Known rows, with every step that occurs
Y > S > A > D: [-13.3  -9.5  22.7 -22.4   9.7  23.8   9.8  -6.8 -24.9 -12.3  38.6 -12.5
  16.9  10.2  27.8   0.0 -42.7  18.5   8.1   3.2  23.4 -34.8  -5.5 -21.0
   0.0  -1.0  -6.8]
D > K: [  4.3  29.7  -5.5  10.2 -14.0  -9.0  10.4  -1.1  12.5 -14.6 -26.2  14.8
 -15.3 -17.7 -16.0  -1.9   3.9  -8.9   5.2   2.2 -13.9   0.1  12.1  -2.2
  -3.6  -4.5 -12.2]
Y > S: [  4.1  39.5   9.9 -15.5   5.2  14.4   4.7   8.3 -13.6  -1.8  -1.4 -16.9
  11.6  -3.4  11.9  16.3   9.9  10.4  -8.3   5.2   7.1  -1.7  -1.1  16.3
  -4.2  -7.5   7.8]
D > K > S > J: [ 23.3   0.7 -21.4  34.2  -8.8  -4.3   2.4  11.3  18.1   8.4 -11.0  -5.0
  -5.9 -13.9 -11.5  24.5  -0.2 -19.8  -9.7   9.6  -2.9  52.3  10.5 -13.6
   6.3   3.4  -0.3]
Y > D > G: [-14.1  54.7 -17.5 -28.4   7.9   5.4  -5.0  -8.0  -7.8   5.0   1.0 -10.0
   4.7   0.0 -21.6 -15.1  27.0   1.7  -0.1  -3.7 -32.4  22.2  -9.8 -27.4
 -17.0   0.1  -1.3]
S > A: [ -4.0 -31.8  28.1   2.3   1.2   6.2   2.4  13.9  -9.2  -3.7   6.5 -13.6
 -24.0  13.2  10.8  -2.3 -15.3  14.9  18.3   7.7   6.8  27.5  13.3 -14.3
  12.8   7.5  -6.0]
A > S > Y > D > J: [  4.5 -14.9 -16.1 -14.2  10.1   0.7 -15.1   2.7  -3.9   9.0 -20.1   6.3
  35.8   2.6 -25.9   1.4  13.1  -9.0  14.5  -3.8  24.8 -19.0   1.3  15.0
  -2.8  20.7  21.6]
J > S: [  4.2  38.7  25.1  11.9  -1.8   2.9   2.8  -4.8  -3.6 -18.1 -11.5  -7.2
 -15.7  -9.2  20.8   4.0  25.5   9.9 -13.0  10.2  11.2 -26.9   0.0  11.3
 -11.4 -14.2  15.3]
Y > S > A: [  6.3 -15.1  26.1 -12.6   5.7  25.4   8.4   2.7 -12.3   7.4  19.3  -5.3
  16.8  16.4  22.3   9.6 -16.0  17.2  15.1  12.3  17.1  13.4   3.6   6.1
  10.0   2.6   5.7]
A > D > K: [-14.4  37.3  -7.4   0.5  -9.4  -9.3  10.7  -8.0   0.7 -36.0  -7.6   5.3
 -17.4 -24.8  -9.9 -12.0 -23.1  -9.4  -2.0  -6.4 -10.6 -51.9   5.4 -28.9
 -11.4  -6.6 -22.3]
S > A > D > Y: [-16.5 -29.9   8.7 -17.6   5.5  18.7  -8.1   7.8 -16.6 -23.7  10.6   3.0
  -8.1  19.1   3.9 -18.5 -27.4  12.4  14.1  -7.5  11.1 -25.1  14.2 -18.8
   0.6  -3.4 -30.1]
A > D > Y > S: [-10.2  42.0 -11.7 -35.0  13.5  24.7  -7.5   1.3 -18.8 -23.8   0.8  -2.7
  26.3   4.2   8.5  -0.2  -1.0   8.1 -12.4 -10.0   7.3 -55.1  -4.0  10.0
 -17.4 -19.6 -14.2]
J > D > A > S > K: [  0.4   6.6  29.2   7.6 -16.9 -13.6  23.7 -24.1   8.6  13.9  -2.0  34.7
   0.8  -9.6   4.0 -17.1 -14.1  -1.0 -12.0  15.1  34.6 -63.0  -3.8 -19.5
  12.0  13.1 -15.5]
J > D: [-27.3  42.3  -7.7  -5.0   2.1  -6.0  -9.7  -7.1 -20.6  -9.7   7.3 -23.0
 -25.1 -14.7  -4.5   0.2   9.9   2.3 -14.3  -6.8 -10.2 -39.0  -7.1 -26.4
  -8.8   4.1  12.1]
Y > D > J: [-14.6  22.6 -28.2 -27.0  -2.6  -7.2 -15.8   6.1  -6.3  -0.8 -17.5   5.9
   3.7 -14.8 -23.1 -15.5  31.2 -21.4   0.8 -22.6 -49.2  41.2 -10.1   1.3
 -15.9  20.9  16.0]
K > S > A > D > Q: [-19.7 -34.5   5.9  15.7   9.4  -9.9  22.9   0.6  -8.5 -16.6   8.3 -22.4
   3.6  11.6  27.8  16.7 -25.6  -2.2   5.0   9.1  16.2  17.4 -10.6 -55.5
  28.4  -0.9 -13.6]
D > J > S > A: [  9.8 -35.1  25.3   7.7 -14.7   9.6   0.2  -3.3  20.7  -2.4   0.2  47.0
 -17.2   8.5  23.4 -11.9   4.1  -0.5  18.9   3.4 -12.0  38.4  -3.3  22.1
  -1.7  -0.6  18.0]
A > D > J > S > Y: [  1.2 -25.8  -2.5  -0.9   5.2 -11.7 -15.6  -8.8  12.5 -17.8  -1.0  19.2
  -0.5  -1.3   7.5  -9.5   1.3  -2.6   7.5  -5.1   9.4 -46.7  -1.7  18.9
 -14.5 -23.0  20.0]
Y > S > J > D: [-10.4  23.2 -13.1  -8.6   4.4  15.5 -12.9 -16.3 -17.0  16.5  30.9 -12.2
  11.5 -13.5  -9.1  11.1  -1.4  -5.1 -15.2 -16.5  -6.9 -22.0 -20.2  -1.1
 -15.1  10.0  24.2]
K > S > J: [ 11.4  -6.2  -4.6  21.8   4.4   3.4 -10.0  29.0  -5.1  11.1   2.8 -44.3
 -19.4  -0.9   3.8  32.1   7.9  -2.5 -21.5   8.8  14.4  62.2   7.3 -14.2
   9.3   1.9  12.3]
K > D > G: [ -2.1  46.0 -32.4   5.5   9.6  -4.7  -5.8  10.6   7.4   7.9   3.4 -32.5
 -30.8   9.5 -14.3   5.8  16.7  14.8 -12.8   4.2 -39.5  54.8  -3.2  -2.5
  -6.1 -20.0 -17.7]
A > D > K > S > Y: [  7.9  -7.8 -31.6  16.9  14.6 -17.7   4.4  -0.1   2.5 -14.6  -4.4 -24.3
  18.8  -0.1  -1.6  16.1 -16.9  -7.6   1.3  22.3  34.8 -46.1  17.5 -33.1
  12.7 -19.7  -3.1]
A > S > K > D: [ 11.5  -9.9  -7.4  34.4   6.2 -29.9  13.6  12.9  -5.3   8.3 -25.0 -40.3
   2.9   2.6 -16.6   8.7  -2.7   9.2 -12.6  13.4  36.5 -40.2  11.6   4.2
  20.2  13.6 -15.0]
D > A > S > J: [ 11.6   8.0  47.8   7.8 -14.8  26.1   6.1   2.5  17.1  11.7   8.5  27.0
 -21.0  -4.1   5.8   7.2 -19.2   7.5 -20.2   5.4  25.8  35.6   4.0   9.6
   3.0   8.4 -20.0]
A > D > J: [-20.6  11.7  -2.0 -16.5  -8.0  -7.1 -11.0  11.3  -0.2 -28.1  -1.9   8.3
 -35.7 -18.2  -5.1 -12.0 -11.6 -10.5  -4.6 -22.5 -28.0  10.3  -3.8 -11.0
 -16.7  -4.6  -6.3]
S > J: [ -0.5 -11.1   7.6  11.2  -3.2   3.9 -14.9  15.1  -2.9   2.6   1.8 -23.0
 -31.2 -11.1 -19.6   6.0   1.0  -0.7  -5.8 -15.1  -7.3  38.0   8.5   0.1
  -5.5   7.6  -0.9]

Rows
[ -2.7 -19.1   0.4 -13.2  -8.8   8.4  -2.7 -18.1   1.3   6.2   2.1  41.2
  21.5   5.6  10.0 -23.8  21.2 -12.3  19.4  -6.0 -28.5  22.3 -15.2   7.7
  -9.6  21.4  31.3]
Y > D > J > S > A
[  9.7 -26.2  16.9  14.4   7.3   9.1   5.2  27.6  -9.5   3.3   9.3 -35.5
  -9.8  20.6  27.8  21.3 -11.2  13.6   1.7  28.8  29.1  49.4  15.1 -31.2
  26.3   0.4   8.3]
K > S > A
[ 16.2  -8.3  42.8  -0.5   3.1   9.9   7.0   2.8  14.0  10.4  -4.1  14.5
   3.7  14.3   9.9  10.0 -10.3  19.4  -1.6  25.8  55.0 -10.0  18.4  17.5
  15.5 -10.0 -11.8]
D > A > S > Y
[ 18.1 -31.4   2.0  10.1  -1.5  -8.7 -18.2  -0.4  23.4   2.4 -21.6  24.9
   0.9   5.6   1.8   0.0  29.1  -2.5  14.7   3.7   3.9   3.1   3.4  46.5
  -6.5 -19.2  29.7]
D > J > S > Y
[-22.5 -26.3  27.3  -7.3   4.2   6.3   4.3   3.8 -21.9 -24.7  27.8 -19.9
 -22.9   5.2  14.4 -11.1 -41.3  16.9   7.5  -0.8  12.9 -24.1   7.9 -42.5
   4.2   4.2 -14.0]
S > A > D
[ 11.9 -16.0  23.1  12.2  15.3   6.5  -4.8  12.2  -9.4  -3.4 -15.2 -26.6
   6.1  10.4  -7.3  23.2  -4.9  21.0   4.9  19.0  73.4 -52.2  20.6   8.6
  11.9  -3.9   3.1]
A > S > Y
[ -4.8  35.9 -18.4 -16.4   3.8  28.9 -10.2 -25.7   3.4  26.5  42.2  13.0
   5.9  -3.6 -12.1   6.6  -0.5   0.1  -8.0 -11.9 -19.2  10.4 -28.4  -9.0
 -20.7  -8.0   9.6]
Y > S > J > D > G
[  5.2 -17.3  39.3  15.0  -3.4  13.7   8.0  -7.6  -3.6  -7.9   8.1   5.0
 -10.7  11.7  31.1  -3.6   1.1  17.3  10.6  16.7  18.8 -12.1   3.8   2.4
   4.0  -3.4  12.5]
J > S > A
[  4.8  54.0  15.2   8.0  -2.2   5.4  12.6   9.2   9.1   8.6   2.4  -6.1
 -17.9   6.7  15.6   9.6  -5.3  17.4 -35.4  17.9   5.1  24.0   1.6  14.8
   9.3  -2.6 -23.6]
K > D > A > S
[  7.7 -14.2 -21.3  -1.3 -12.2 -32.1   1.9 -20.6   9.4  11.4 -34.7  33.6
  33.2 -13.1 -14.7 -32.3  40.4 -30.0  10.4 -10.2 -25.7 -19.2 -13.2  16.2
 -10.0  19.8  26.7]
Y > D > J > S > K
[  8.5   4.8   5.4  -3.8   2.2  19.1  -7.8   5.9  -6.8  12.8  11.0 -13.8
   8.4  -5.8  -4.6  19.2   0.8   1.7  -7.1  -9.4   3.1  29.4  -1.8  21.1
  -7.3   2.4   9.5]
Y > S > J
[ -9.4 -30.4  11.6 -27.9  -2.6  23.3   2.3  -2.5  -3.5  -8.1  31.7  31.5
   9.5   6.2  20.5  -7.1 -36.7  -0.9  17.3  -9.2  -9.2  14.0 -11.3  -1.7
  -3.8   2.8  -0.3]
Y > S > A > D > J
[ -5.7  -3.6  -3.4 -30.6   9.9 -13.6 -10.7 -12.2   0.4  22.3   4.4  -4.0
  32.0  14.3 -11.0 -16.6  23.5   2.6   6.6   3.2 -12.8  10.2   9.3   0.2
   6.4   4.8   4.8]
S > Y > D > A
[ 12.5   1.5  -9.0 -13.2   2.8  30.9 -17.8  10.0  -2.3  12.4  -3.0   9.1
  23.0   6.3 -13.7  10.5  14.1  -3.3  -1.1 -16.2  -2.7  25.2   1.8  43.8
 -12.7  -6.6  -5.0]
D > Y > S > J
[  2.5 -17.8 -35.8  22.0   7.3 -50.6  22.0 -10.4   8.9  22.9 -30.5 -22.4
  44.4   6.3 -18.9   8.3  21.8 -14.3   5.5  -3.5 -22.8   6.7 -16.9  23.0
  26.8   1.5 -10.6]
Y > S > K > D > Q
[ -8.3  -0.5 -10.5 -26.7  10.7  35.1  -5.1 -14.6 -15.3   9.7  22.0  21.3
  36.3  21.6  11.3  -2.8  -1.0   9.9  13.8  -1.1   2.6 -35.5  -8.0   9.2
  -2.2   1.2   5.3]
J > D > Y > S > A
[ 15.1  36.9 -18.8  22.8  -5.7  -7.0  14.7  12.4  12.2  -7.6 -28.8  -7.0
  -3.0  -9.3   3.7  21.6   9.6 -12.6  -9.8  23.3   4.9  24.7  12.1 -15.4
   9.1  -8.6   1.1]
D > K > S
[-19.8   9.0  -9.1   6.0   0.2  -1.0 -20.2  -7.4 -14.0   4.2  20.4 -20.6
 -28.4 -17.0 -20.8  -0.4   0.0  -6.9 -12.5 -22.2 -15.1  -9.5  -9.1 -22.9
 -11.1  14.6  12.1]
S > J > D
[ 13.1  -4.0 -33.0  10.6  11.5 -32.5  10.9   4.3  -7.0  24.2  -8.3 -45.1
  30.4   6.1  -9.9   5.8  12.8   2.2  -3.6   7.3  -6.1 -11.3   1.8  21.8
  14.1   1.3  -1.3]
Y > S > K > D
[-14.3  15.2   8.7  -5.7 -14.2   4.2 -10.8 -16.6  11.9  20.8  36.5  22.9
 -29.0 -11.2  -2.8 -13.8  -4.5  -7.2 -20.7 -14.6 -32.9  27.9 -10.4 -12.3
  -7.2   8.8  -3.0]
S > J > D > A
[ -5.1 -40.3  -2.3  -1.4  -0.2  10.1   0.6  22.3  -1.7 -12.0  18.7  -0.5
 -17.9  10.5  27.2   6.2 -29.5  -4.9   3.3   5.8   1.1  50.0   0.1 -34.8
  11.6   0.8  -1.0]
K > S > A > D > J
[-11.5 -19.5   7.6   2.4  -8.5  -1.6  16.1 -13.6   1.5 -26.7  15.1  19.7
 -11.9  -4.7  -0.1 -19.2 -48.7   0.2  21.3   0.5  -3.1 -32.8   9.5 -39.8
   2.0   4.8 -27.4]
S > A > D > K
[  2.4 -12.5 -14.2 -20.5   7.6  -4.7   5.5  -2.9 -10.9  -8.2 -14.2   3.9
  43.2   5.1  -6.5 -13.7  -6.2  -3.1   5.8  -8.0  22.4 -78.0   4.1   9.3
  -3.7 -11.3 -20.8]
A > D > Y > S > K
[ 10.9 -20.9  11.5 -22.4   6.9  37.0  -1.8   7.8  -6.9   6.1   1.9  17.3
  31.4  26.9  13.2   1.8  -1.4  15.0  19.5   4.5  12.5  11.7   7.5  29.3
   4.4  -6.8 -10.1]
D > Y > S > A
[ 22.7 -35.7   5.4  21.5 -19.9 -32.8   4.0  -3.9  29.1   2.4 -36.7  41.5
  -4.5  -9.9  -4.1 -20.3  26.1 -17.2  12.6  -1.0  -7.6  -2.0  -0.6  29.1
  -3.9  -5.2  14.8]
D > J > S > K
[ 14.2 -18.2  32.5  24.7  -6.1 -12.7  18.6   9.2  -3.7  -3.5 -31.0 -11.2
  -1.1  -6.1  -9.5   4.2  -9.7   6.4   0.8  16.0  61.3 -54.5  15.6  -4.4
  13.1  11.5 -11.1]
A > S > K
[  8.4 -24.6 -13.2  19.7  -5.0  -3.3  -4.2   0.7  18.5   9.7   7.3  17.9
 -15.8  14.3  19.7  -7.0  10.1   1.9   7.3   2.3 -37.9  54.1  -8.0  31.8
   2.4   0.4  11.7]
K > D > J > S > A
[  7.4  19.4  10.8   6.1 -17.5  -0.6  -4.8   1.4  20.6 -12.5 -21.4  35.7
 -22.2 -12.8  14.4  -5.0  30.2  -9.1  -5.2  -4.3 -19.2  22.3  -8.3  34.7
 -17.0 -11.2  20.3]
D > J > S
[ -6.4   5.4 -12.1 -23.2  10.2  30.3 -15.9   0.1 -13.5  -8.2  17.0   1.8
  21.6   1.5  -7.9   4.6 -12.3  -2.3 -11.4 -25.2   2.1 -27.1  -4.0  16.2
 -19.2  -9.8 -13.5]
A > D > Y > S > J
[-19.4  51.4  12.8 -17.2 -10.0  -2.0   0.0 -16.8   4.4   4.6  20.6  19.4
 -25.0 -10.1  10.0 -14.1   5.5   1.3 -22.9  -1.0 -27.0   0.1  -8.7 -16.6
  -4.9  -1.7  -1.7]
J > D > A
[ 15.3 -14.0   6.3   0.8   1.2 -16.5  14.9   0.1  -5.7  12.5 -16.8 -11.8
  29.4  -2.1  -4.1   2.2   7.3  -0.4   9.0   7.4  18.8 -25.9   5.6  12.5
  10.5  -0.3   2.3]
Y > S > K
[ -3.0  15.6 -41.5   4.5  -2.7 -18.4 -16.5  25.1  11.0   4.4 -13.2 -13.6
 -33.4  -2.4 -16.4   4.9  21.2  -8.5  -9.8 -14.9 -57.7  75.7  -2.4  27.5
  -2.3   1.2   1.1]
K > D > J
[-10.0  14.3 -28.2  17.1 -13.7  -8.0  -7.1 -23.9   9.8   3.1   7.1  21.9
 -16.0 -28.9 -32.2  -5.8  -7.5 -22.8  -0.4 -20.5 -30.1 -20.5  -6.5 -21.0
 -15.9  16.4   0.5]
S > J > D > K
[ -4.6 -35.1 -34.4  35.5   3.5 -65.4  16.3   0.4  12.6  11.9 -40.9 -29.1
   4.3   1.7 -31.8  -2.5  24.0 -14.3   8.4  -8.3 -29.7  18.1  -5.5   3.1
  28.6   6.6 -20.4]
S > K > D > Q
